Each row was made from one walk, in order. Every step used is in the known rows, and no mark comes twice. Write each row's walk.
Known rows:
kuvode > leza > gufi > nosi: [ -1  -3   7  14   3 -19   4  11 -12 -21  35  -8 -21   6  -5 -13  11  -7
   6   2   5  20 -26  21]
gufi > nosi > nodol: [  2   2  13  -7   7   5  -3  -2 -10   5  44  -9   1  -8  10  12   0 -11
  -2   2  -1  10   3   8]
nodol > nosi > deditub > leza > sila: [  6  -5  -6  -3  -1 -47  21   0 -15  -7  43 -32  -6 -18  -2  -4   2 -16
  -3 -16   0  22   7   7]
nodol > nosi > kuvode: [  0  -3   2 -18  -5 -18   3   2  -9  -2  40 -29   0 -11   6  37   0  -8
 -18  -1   0  12   5 -21]
gufi > nosi > deditub > leza > sila: [  5   0  -3  12   2 -61   8  -9 -16  -3  49 -13  -2 -18   4  -3   2 -18
  -4 -13  -2  17   4  31]
gufi > leza > nodol > nosi > kuvode: [ -3  -1  18 -11 -17 -26 -10  30 -25  -9  31 -29   9  -5   3  37   1 -23
 -25   7   6  18  -4  14]
nodol > nosi > gufi: [  2   3   4 -20  -6 -13   4 -13  -8  -3  38 -30 -11 -11  -8  13   8  -7
  -8   0  -1  15   5 -14]
sila > nosi > kuvode > leza > nodol: [  1   8  11  12 -15 -28  -2  65 -11  -8   4  17  -7   1  -1   9   9  -4
 -23  -5   7  10 -13  -6]
gufi > leza > sila > nosi: [ -9   9   0  14   3  -3 -14   9 -20  -7 -24  24  -5  -6 -14   6   6 -12
  -3 -11   2   7  -8  36]
nosi > gufi > leza > nodol: [ -1  11  16   4 -16 -22 -21   8 -15  -2   5  -9   0   1  -5   4   9 -14
 -14   7   9   2  -1  28]
leza > nodol > nosi: [  7  -1   3 -11 -15   3  19  39  -5 -19  37 -24  -2  -3  -9   2   2  -5
 -13   4   1  24   0   3]
leza > sila > nosi > gufi: [  8  19  -9   1  -3  -5   0  -5  -1  -5  -1  14 -18  -8 -30   1  14  -1
 -11 -16   1   3   8   9]
deditub > leza: [ -3  -9  -4   3   6  -1   5   8  -9   0   1  -6   3 -11   7  -8   1  -9
   2  -5  -7   9   2   8]
sila > nosi: [ -4   2  -3   7   1   2  -4  17  -5   0 -14  22 -11  -9  -8   5   5   0
  -1  -6  -5   5   3   1]
nosi > deditub > leza: [ -1  -8   1  10   1 -57   1   0 -13  10   9 -11  -2 -14  15  -7   0 -12
   3  -6  -1   2  10   4]
nodol > nosi > gufi > leza: [-11   1  14 -13  -5 -23 -17 -18 -28   0  23 -30  -5 -13  -2  22   9 -20
  -7   5   5  13  -5   8]
kuvode > leza: [ -5  -1   8  10   0 -11  -1  19  -9  -4  -2   4  -3   7   9 -13   2   0
   5  -2   8   4 -25  -8]
leza > nodol: [  8   5   4   2 -13   1  10  32   5 -10   9  -2   2   6  -7  -7   2   1
 -11   3   2   7   1  11]
kuvode > leza > sila > nosi: [ -2  11  -3  17   1  -2   7  33 -10 -14 -11  27 -14   1 -12 -16   9   1
  -2 -17   5  12 -24   6]
gufi > nosi: [ -3  -1   3  -2   2 -11   0  -3  -9  -4  30  -4   0  -8   4  10   0  -7
  -2   4  -4  12  -5  13]

Write each row's walk:
[ 10   0   8 -15 -18 -17  11  34  -5 -12  47 -31   5  -5  -4  27   2  -9
 -28   2   1  18   5  -7] : leza > nodol > nosi > kuvode
[  3   0  12  24   0 -75  -2   8 -16  -8  44 -14 -26   3   1 -12  10  -9
   6   0  10  13 -18  17] : kuvode > leza > gufi > nosi > deditub
[  9   2   9  -4  10   9   2  -6  -5  -8  50 -17 -15  -3  -7   5   9 -10
   2   1   0  12   7  24] : leza > gufi > nosi > nodol
[ -1  15   6   1  -3 -17 -20 -27 -16  -1   1  -7  -3   1 -13   5   9 -13
  -9  -6  10  -1  -4  31] : nosi > gufi > leza > sila
[  5   7  15  -6 -20 -24  11  38 -13 -19  46 -29 -11   0  -7  -6  12  -7
 -15   1  10  24 -20  -9] : kuvode > leza > nodol > nosi > gufi
[  3  11 -12   7   2   9   8  15   0  -9  -9  23 -12  -5 -24  -2   6   2
  -5 -15  -1   6   2  15] : leza > sila > nosi
[ -3   0  19   3 -18 -64  -7  28 -26  -4  29 -29   0  -7   5  12   1 -20
  -9   7   9  17  -2  22] : gufi > leza > nodol > nosi > deditub
[ -4   4  14   8 -11  -8 -11  27 -15  -7  -6  -2   8   5   2   2   2 -12
  -8   7   7   7  -8  34] : gufi > leza > nodol
[  9  14  -3  -2   7  23   3  17  -3  -3   5  16  -9  -5 -18   1   6  -3
  -4 -17   0   4   9   9] : leza > sila > nosi > nodol
[ -2   5   0   1  -2 -17 -11  13  -8   6  -2  16  -8 -12  -2  30   5  -4
 -16  -7  -2  -1  10  -8] : sila > nosi > kuvode
[ 11   8   6 -19 -19 -11  13  18  -5 -14  46 -32  -6  -6 -18   6   9  -7
 -18   3   2  20   5  -1] : leza > nodol > nosi > gufi
[  5   0   1  19 -11 -53   6  51 -13  -1   3   9 -10 -19  -4 -13   7 -11
  -9  -9  -4  14  14  18] : sila > nosi > deditub > leza > nodol
[  3   3  11  13 -14 -10   8  51  -5 -15   5   1  -1  12   2 -22   3   0
  -6   0  11  12 -24   2] : kuvode > leza > nodol
[  2  12   0  26  -2 -59   0  28 -11  -4  -2  20 -20  -2 -10 -14   8  -1
  -1 -18  10   6 -16   2] : kuvode > leza > sila > nosi > deditub
[  7  14  -8   2  -2  -9  -1   8  -2  -4   3  16  -8  -7 -16  23   6  -3
 -20 -16   0   1   9   3] : leza > sila > nosi > kuvode
[ 10   1   8  -3 -19 -54  14  33  -6  -8  44 -30  -5  -8  -6   3   1  -8
 -12   3   4  18   7   0] : leza > nodol > nosi > deditub
[  2   9  -1  11   0  -6  10  14  -4 -15   4   4  -4  12  -5 -20   3  -1
  -1 -11  11   7 -27   3] : kuvode > leza > sila
[  9  -3   5  13 -11 -55   7  31  -8   0  19 -13  -1  -9   6 -16   2 -11
  -8  -3   1   9  12  17] : nosi > deditub > leza > nodol
[ -5   6   3   8   2  -6 -11 -11 -15  -5 -10   2   6   5  -6   2   1 -12
  -1  -5   8   3 -11  34] : gufi > leza > sila
[  0   5   2  15  -3 -54  -8  13  -8   9  -6  16 -15 -14  -5   3   4  -1
   0  -8   0  -1  11   0] : sila > nosi > deditub
[  5  -2  -2   4   3  -8   4  -5  -4 -15  38 -10 -18   0 -14   2   9  -6
   2   3  -2  14  -2  28] : leza > gufi > nosi
[ -4  12  10   5  10  12 -16  12 -22   0 -10  17  -6  -5 -10   9   6 -14
  -2 -13   5   4   0  31] : gufi > leza > sila > nosi > nodol
[  0  10  -1   1  -3 -10  -9   0  -6   5  -6  14 -20 -13 -17   8  13  -2
  -8  -6  -2   0   9  -2] : sila > nosi > gufi
[ -5  -3  14  -6 -14  -8  -1  30 -24 -16  20 -22   5  -3  -2  11   2 -16
  -9   7   4  24 -11  24] : gufi > leza > nodol > nosi
